Each row was made from one path, in order. Every step used is in the known rows, and no mark comes twice. Write each row's path.
Known rows
y -> n -> q -> a: [ 23.9  18.0   0.5  17.8 -42.0 -21.4 -29.9 -36.9   0.6  -5.2  12.3   5.1
  -7.6 -21.8 -42.4 -16.9   4.3  12.3  47.6  19.9  14.5 -11.0  27.3  -2.0
  -4.5]
q -> e: [ 33.1   2.7  36.4  27.9  -1.3  16.9 -58.2 -19.3  11.1 -15.1   7.5  20.2
   0.8 -13.8  -1.1 -30.6   8.4  -4.7   4.8  12.0  -2.6 -22.3  17.6  -7.3
 -10.9]
e -> h: [ 18.1   7.3  12.2  -2.9   0.3 -34.1 -28.8  -4.2   7.8  16.1  41.4 -18.6
  42.4   0.2   1.3 -21.6 -52.5  21.8  34.8 -10.2  38.6  24.8  32.2 -22.6
  18.6]
e -> h -> a -> q -> k -> y -> n: [-16.6   3.6   3.7 -47.3   6.2 -23.6  -2.5  23.9  -1.2   3.2   9.0 -29.5
  24.4 -10.6 -10.9 -25.9 -10.0 -10.5  31.9 -11.2  10.0  23.8 -21.8 -10.5
  27.7]
a -> q -> e -> h: [  5.1  -6.4  44.0   9.4   0.2 -26.9 -34.1  11.3  -4.1   3.1  28.7  -6.6
   8.9  12.6 -10.9 -33.2 -23.6  15.6  31.7 -15.6  16.8  49.0  36.4 -26.8
  -7.9]
q -> k -> y -> n: [ -4.1   9.2   7.1 -29.2   6.3  10.0 -12.0  11.9   8.6  -6.1  19.0 -24.9
  23.6 -20.6  16.6 -31.9 -13.1 -23.1  10.4  -1.0   2.9 -25.1 -28.8   6.9
  30.7]
h -> e -> q -> k: [ 14.8  15.5  44.5 -19.9  -0.5  18.5 -31.1 -23.6   3.9  24.0  -7.7 -14.8
   7.7   6.9 -11.0  -4.5   7.9  49.5  25.6  17.9  -6.9  20.0  -5.3  41.2
  17.4]
h -> e -> q -> n -> y -> k: [-18.0  -8.5   8.9  -9.4  27.9  29.4 -38.6   8.7 -16.5  24.6  15.2  -7.9
  20.4   1.1 -23.2  -4.9   6.6   4.8 -45.0  24.7   1.6  -4.0   0.6  29.5
  -3.4]
k -> q: [ 22.2  22.7 -23.1  31.8 -11.6 -13.6 -45.2 -30.3   9.1  16.0  36.2  -9.2
 -22.9 -13.0  35.0 -10.4 -32.3 -11.9  36.8 -29.0  14.1  21.0  23.9 -15.4
  -8.6]
n -> q: [ 33.7  36.6 -20.1  44.8 -44.0  -9.4 -25.5 -29.3   9.4  19.1  34.4  16.8
  -1.6  -4.5 -11.0   5.7 -17.1   0.0   8.5   1.3  16.2  -8.4  39.9  14.1
 -30.7]
n -> q -> e -> h: [  7.7  10.2   3.2   5.1  -8.3  -8.6 -38.5   9.4   4.6   5.2  28.8   6.1
  19.6   9.8 -19.6 -36.4  -4.0  14.0  21.3   2.7  17.1  16.3  41.8 -23.4
 -12.3]
n -> y: [ 30.4   5.8   7.0  11.4  -0.8   8.1 -35.5 -17.2   5.6  12.0  28.8 -28.3
  43.0 -17.0  -5.8  -4.7 -38.0 -18.0   0.8  -3.2  25.6 -39.0   7.9  14.3
 -21.4]
h -> a -> q -> k -> y -> n: [ -5.9   7.0   4.7 -30.9  -1.9 -11.2  -6.2   6.7  -0.5  -0.4   4.1 -16.3
  12.5 -19.8  -6.9 -17.2  -2.7 -21.6  23.6  -7.4   0.4   4.6 -29.0   2.5
  17.9]
h -> e: [ 38.1  16.6  13.3  21.5  -7.0  15.9 -57.6 -10.6   4.6   5.0  -6.9  -5.3
   7.5 -22.2   3.3   3.6   1.2  19.2 -11.3  18.6  -3.4   0.5  -8.6   2.6
 -18.8]
e -> h -> a -> q -> n: [ 26.4  -1.2  21.7 -30.7  -8.4 -37.9 -18.1   0.6 -29.6  20.2  43.9  17.8
  -8.4  -8.4 -20.7   2.0 -26.6  26.9  20.2  -6.0  45.0  37.7  30.9 -11.2
 -14.3]
n -> y -> k -> q -> a: [ -1.4  10.0  -7.2  30.7  -9.4  -5.3 -53.8 -50.8  13.9   1.6  -3.0 -17.8
  -0.7 -15.4 -22.0 -25.9  10.1 -13.2  37.8  -0.8  -1.1   0.2   8.0 -23.9
  16.1]
h -> e -> q -> a: [ 40.3   3.2  35.4  -1.0 -18.7 -24.3 -52.9 -28.8  -8.9  -2.4  -9.3  -5.4
 -15.7  -5.3 -31.8 -15.5  14.3  50.1  51.9  10.2   4.7  18.7  22.9  -9.7
   3.7]
k -> y -> n: [  4.3   5.1  -6.5 -15.0   3.5 -10.2 -17.8  22.7  -0.7  -9.7  33.7 -16.6
  14.3 -23.1  23.9 -29.4 -29.1 -33.2   6.2 -17.1  12.6 -18.8 -10.0  -7.6
  11.5]
a -> q -> n -> y -> k: [-18.2  -6.3  17.3  14.4  13.3  17.2 -21.9 -11.6  -7.2  26.3  31.5  -5.9
  20.4  -1.7 -19.9  -2.7 -14.1 -19.0 -39.5   9.3   9.7  -1.7  10.1  21.1
  -5.2]
a -> q -> e: [ 25.5  -2.6  52.3  40.2 -11.9  -1.3 -42.9 -15.9   0.1  -8.4  15.0  15.5
 -24.6   0.6  -7.9 -19.9   1.9  -5.9  14.4 -10.3  -8.2  19.9  26.7  -5.9
 -30.9]
q -> e -> h -> a: [ 22.9   5.9   6.0 -17.4   1.6 -26.3 -51.2  -9.9   7.4   4.8 -12.9  17.9
  46.1 -18.1 -44.7 -24.6  10.7  18.7  38.9  17.6  20.9  19.8  18.3 -37.2
  11.4]
h -> e -> q -> n -> y: [ 25.8  -7.8   7.3 -45.9  16.0  18.7 -37.8  21.7 -37.2  16.1  37.9 -20.4
   6.4  -4.5  -6.9  -7.1 -15.0  20.0  -9.6   1.8  28.7 -22.0  14.0  28.7
 -33.2]

Write each row's path
[-10.1   3.7   7.5 -47.5  14.9  11.8 -18.9  31.9  -6.7  -3.4   5.1 -30.7
   5.9  -7.3  11.0 -27.0   4.8   0.8  10.0  -0.3  -7.5   0.0 -31.4  19.4
  18.3]
h -> e -> q -> k -> y -> n
[-11.6   6.4   2.0  43.6  11.5  27.0 -65.9 -22.1  16.8  -1.2   0.4  13.7
 -20.8  -6.5   9.7 -38.3  27.3 -26.3  -1.7   2.0 -25.0  11.0  14.4 -16.4
   0.9]
y -> k -> q -> e
[ 37.0  -4.3  28.1 -35.2   1.6 -13.3 -26.1  -1.8 -31.9  19.4  66.2  17.7
 -18.9   1.7   8.4 -10.6 -36.1  38.7  14.4  -6.6  43.4   6.9  45.8  18.4
  -3.0]
e -> q -> n
[ 21.6   9.6  20.5  11.0 -22.5 -62.5 -19.6 -16.8  -4.6  26.1  15.3   0.3
  10.9  -2.0 -34.3   9.0 -32.1  17.6  49.3 -21.0  26.5  72.4  29.9 -23.0
  -9.9]
e -> h -> a -> q
[ -1.2   5.9 -14.1   0.5  10.0  11.9 -38.4 -13.0 -11.5  19.9  49.7  16.1
 -27.4 -13.5  23.6 -15.8 -12.0  -4.2 -15.1  -3.4  19.3   7.3  21.2  -1.5
   9.1]
y -> k -> q -> n
[ 28.9   7.0  21.3  -0.5  -1.4 -12.1 -44.7   3.8 -15.9  20.7  12.9  -6.5
 -12.0   8.3   0.1   2.9 -10.0  43.0  18.7  -3.5   4.9  39.7  23.2  18.1
 -15.6]
h -> e -> q
[  4.3  12.6 -12.1   9.5 -11.6  18.9 -37.0  16.3  -0.7 -18.9  14.5  15.9
 -16.6  -9.7  -7.4 -39.7  29.5 -29.4  -7.3   6.5 -11.7 -30.0  11.9  -2.4
 -30.5]
k -> y -> n -> q -> e
[-14.3  19.8 -23.3  50.7   1.6  -2.2 -46.3 -31.8  19.1  25.6  22.3  -3.7
 -10.6  -4.9  19.3 -10.2 -15.1 -25.5   7.8 -12.6  -5.1  32.0  15.7  -7.2
  13.9]
y -> k -> q
[ 27.8   1.2  39.5  29.1 -14.6 -11.6 -50.3 -21.9   0.8  -5.2 -11.5  26.2
 -17.3 -11.9 -33.0 -12.4  20.2  -4.2  22.7   2.1  -7.2  24.0  19.3 -17.5
 -27.2]
h -> a -> q -> e
[ 35.9  13.1  25.4  33.6 -30.8 -48.1 -24.8 -35.4  -0.8  21.8   6.6  13.0
  -4.7 -12.0 -32.3  20.3 -21.4   1.5  38.3 -14.1  15.6  49.4  23.7  -7.5
 -22.8]
h -> a -> q
[ 27.0  -8.3  20.2 -13.1  -0.9   6.1 -18.2  -0.5 -28.2  14.9  54.7 -20.7
   4.7  -7.4  -8.1  -0.3 -38.1  -9.5  -7.1 -11.8  36.6 -18.6  18.8  16.7
 -40.0]
a -> q -> n -> y
[ 32.5  15.8  -0.9  24.8 -27.4 -23.7 -53.1 -55.9  11.1  -5.9   8.9 -10.7
 -23.7 -21.7  -3.3 -23.7  -3.1   4.1  68.8  -9.8  10.3   6.1  20.8 -34.3
  12.1]
k -> q -> a
[-29.2  -3.3  -8.1   0.9  26.9   4.9 -49.9  14.8   5.7   8.7  18.3 -24.8
  26.0   6.0  -7.9 -48.9  -0.6  -9.7  13.1  -6.2   5.1  28.3  21.8 -31.8
   5.5]
n -> y -> k -> q -> e -> h
[ 17.5 -10.9   8.8 -41.2   3.0 -14.2 -20.0  10.8 -30.9  21.0  39.9 -20.0
  23.6  -9.6 -31.5  -2.1 -30.9   5.6   7.1  -7.1  48.4   4.6  18.7  -1.7
 -30.2]
e -> h -> a -> q -> n -> y
[ -8.5   5.0  15.2 -21.6  -1.7  -3.3  -2.5  12.1   0.2  -4.3  24.4 -28.8
   5.4  -9.3  13.0 -22.7 -20.3 -22.2  20.2 -16.8  -0.1   1.1 -24.6   9.6
  16.6]
a -> q -> k -> y -> n
[  4.2  13.3  -1.3  41.6 -16.1 -15.5 -54.3 -56.1  18.6   1.8  -3.7  -0.8
 -13.6 -17.3 -15.5 -25.6   8.0  -2.3  41.3   1.2  -2.1  15.6  14.3 -30.2
  28.3]
y -> k -> q -> a
[-10.9   5.0 -14.2 -19.3  -0.2 -10.9 -28.2  40.7  -4.6  -8.5  29.3  -8.5
  17.3   5.5  -6.4 -50.4   2.0  -5.3  12.5  -8.0  13.1   7.8  23.2 -28.4
  -7.5]
k -> y -> n -> q -> e -> h
[-16.6   0.5  -4.8  34.2  17.2  34.0 -63.2 -11.1  14.9  -1.6  -0.6  -3.0
  -9.7  -6.4   0.8 -38.4  26.2 -34.4  -8.7   2.9 -21.3  -3.6   8.1  -8.3
 -11.7]
n -> y -> k -> q -> e
[  6.7  12.5   4.7  21.0 -13.4  19.7 -40.9   2.3  -3.6  -9.1  15.9  22.9
 -13.6 -12.5 -17.2 -28.5  20.3 -11.6   0.5  21.2  -8.1 -14.3  25.0  10.9
 -29.3]
y -> n -> q -> e
[ 36.1  -0.2  39.3  -2.5 -16.0 -13.9 -16.6 -11.5 -28.0  13.8  64.1  13.8
 -32.3  -6.5   5.2   2.1 -38.7  13.7  -1.9 -13.1  34.0  19.0  32.7   4.3
 -24.6]
a -> q -> n
[  7.0  27.6 -41.9   9.9 -29.2 -10.3  -9.4  13.1  -2.5   5.0  37.4  -1.2
  -4.3  -8.8   3.2 -12.5 -12.1 -27.1  -0.3  -9.6   8.8 -17.4  14.9   5.3
 -23.0]
k -> y -> n -> q
[ 16.8  11.2  47.4 -12.0  -3.2   2.1 -20.1 -39.6  12.5  27.1  15.9  -9.2
  16.1  11.7  -8.4 -11.2 -15.9  39.3  43.9   2.8  11.2  15.7  13.0  39.1
  26.5]
e -> q -> k
[ 19.0  17.1 -14.4 -10.0 -13.1 -28.1 -46.5  -7.8   3.4   7.8 -11.2  23.0
  35.6 -13.6 -52.1 -19.2  19.5  16.4  36.4  19.7  18.6  18.3  26.3 -29.6
  -6.9]
n -> q -> e -> h -> a
[-26.7  -7.8   6.6 -10.2  19.3  -5.2 -21.9   2.1  -8.9  32.2  16.9  -6.2
  39.3  -2.3 -44.5  -6.5  -8.9  -6.3 -23.3  11.0  19.8  19.4   9.0   2.6
   6.8]
e -> h -> a -> q -> n -> y -> k
[ 32.2  -2.7   7.4 -27.8   7.4  20.5 -31.6  -3.5 -18.7   9.8  49.7 -18.3
  26.2 -20.1  -2.0  -9.6 -31.5  -7.4 -17.1   5.0  41.1 -51.6  11.5  15.4
 -23.1]
q -> n -> y
[ 18.2  13.1   6.7 -29.8  -1.5  14.3 -25.3   2.6   6.4   1.9  -1.9 -23.7
   3.9   8.2  15.1 -26.4  12.3   6.1   8.9 -13.0  -7.7 -12.2 -25.5   6.9
  12.9]
h -> e -> q -> k -> y
[-12.9   5.7   9.0  35.8  13.3  17.4 -35.1 -24.1  19.0  23.8  10.4 -12.6
  52.4  -7.7 -20.6  -7.1 -14.1 -27.5 -32.3  14.9   2.1 -18.2   0.7  15.8
   8.8]
n -> y -> k
[ 23.7  18.8 -14.7   6.6 -41.8 -22.0 -24.3 -22.3   1.2 -16.2  11.1  -0.3
  -8.8 -18.9 -29.8 -26.8  12.2  -6.2  39.0   4.5   7.6 -25.2  13.9 -20.5
  -2.6]
k -> y -> n -> q -> a
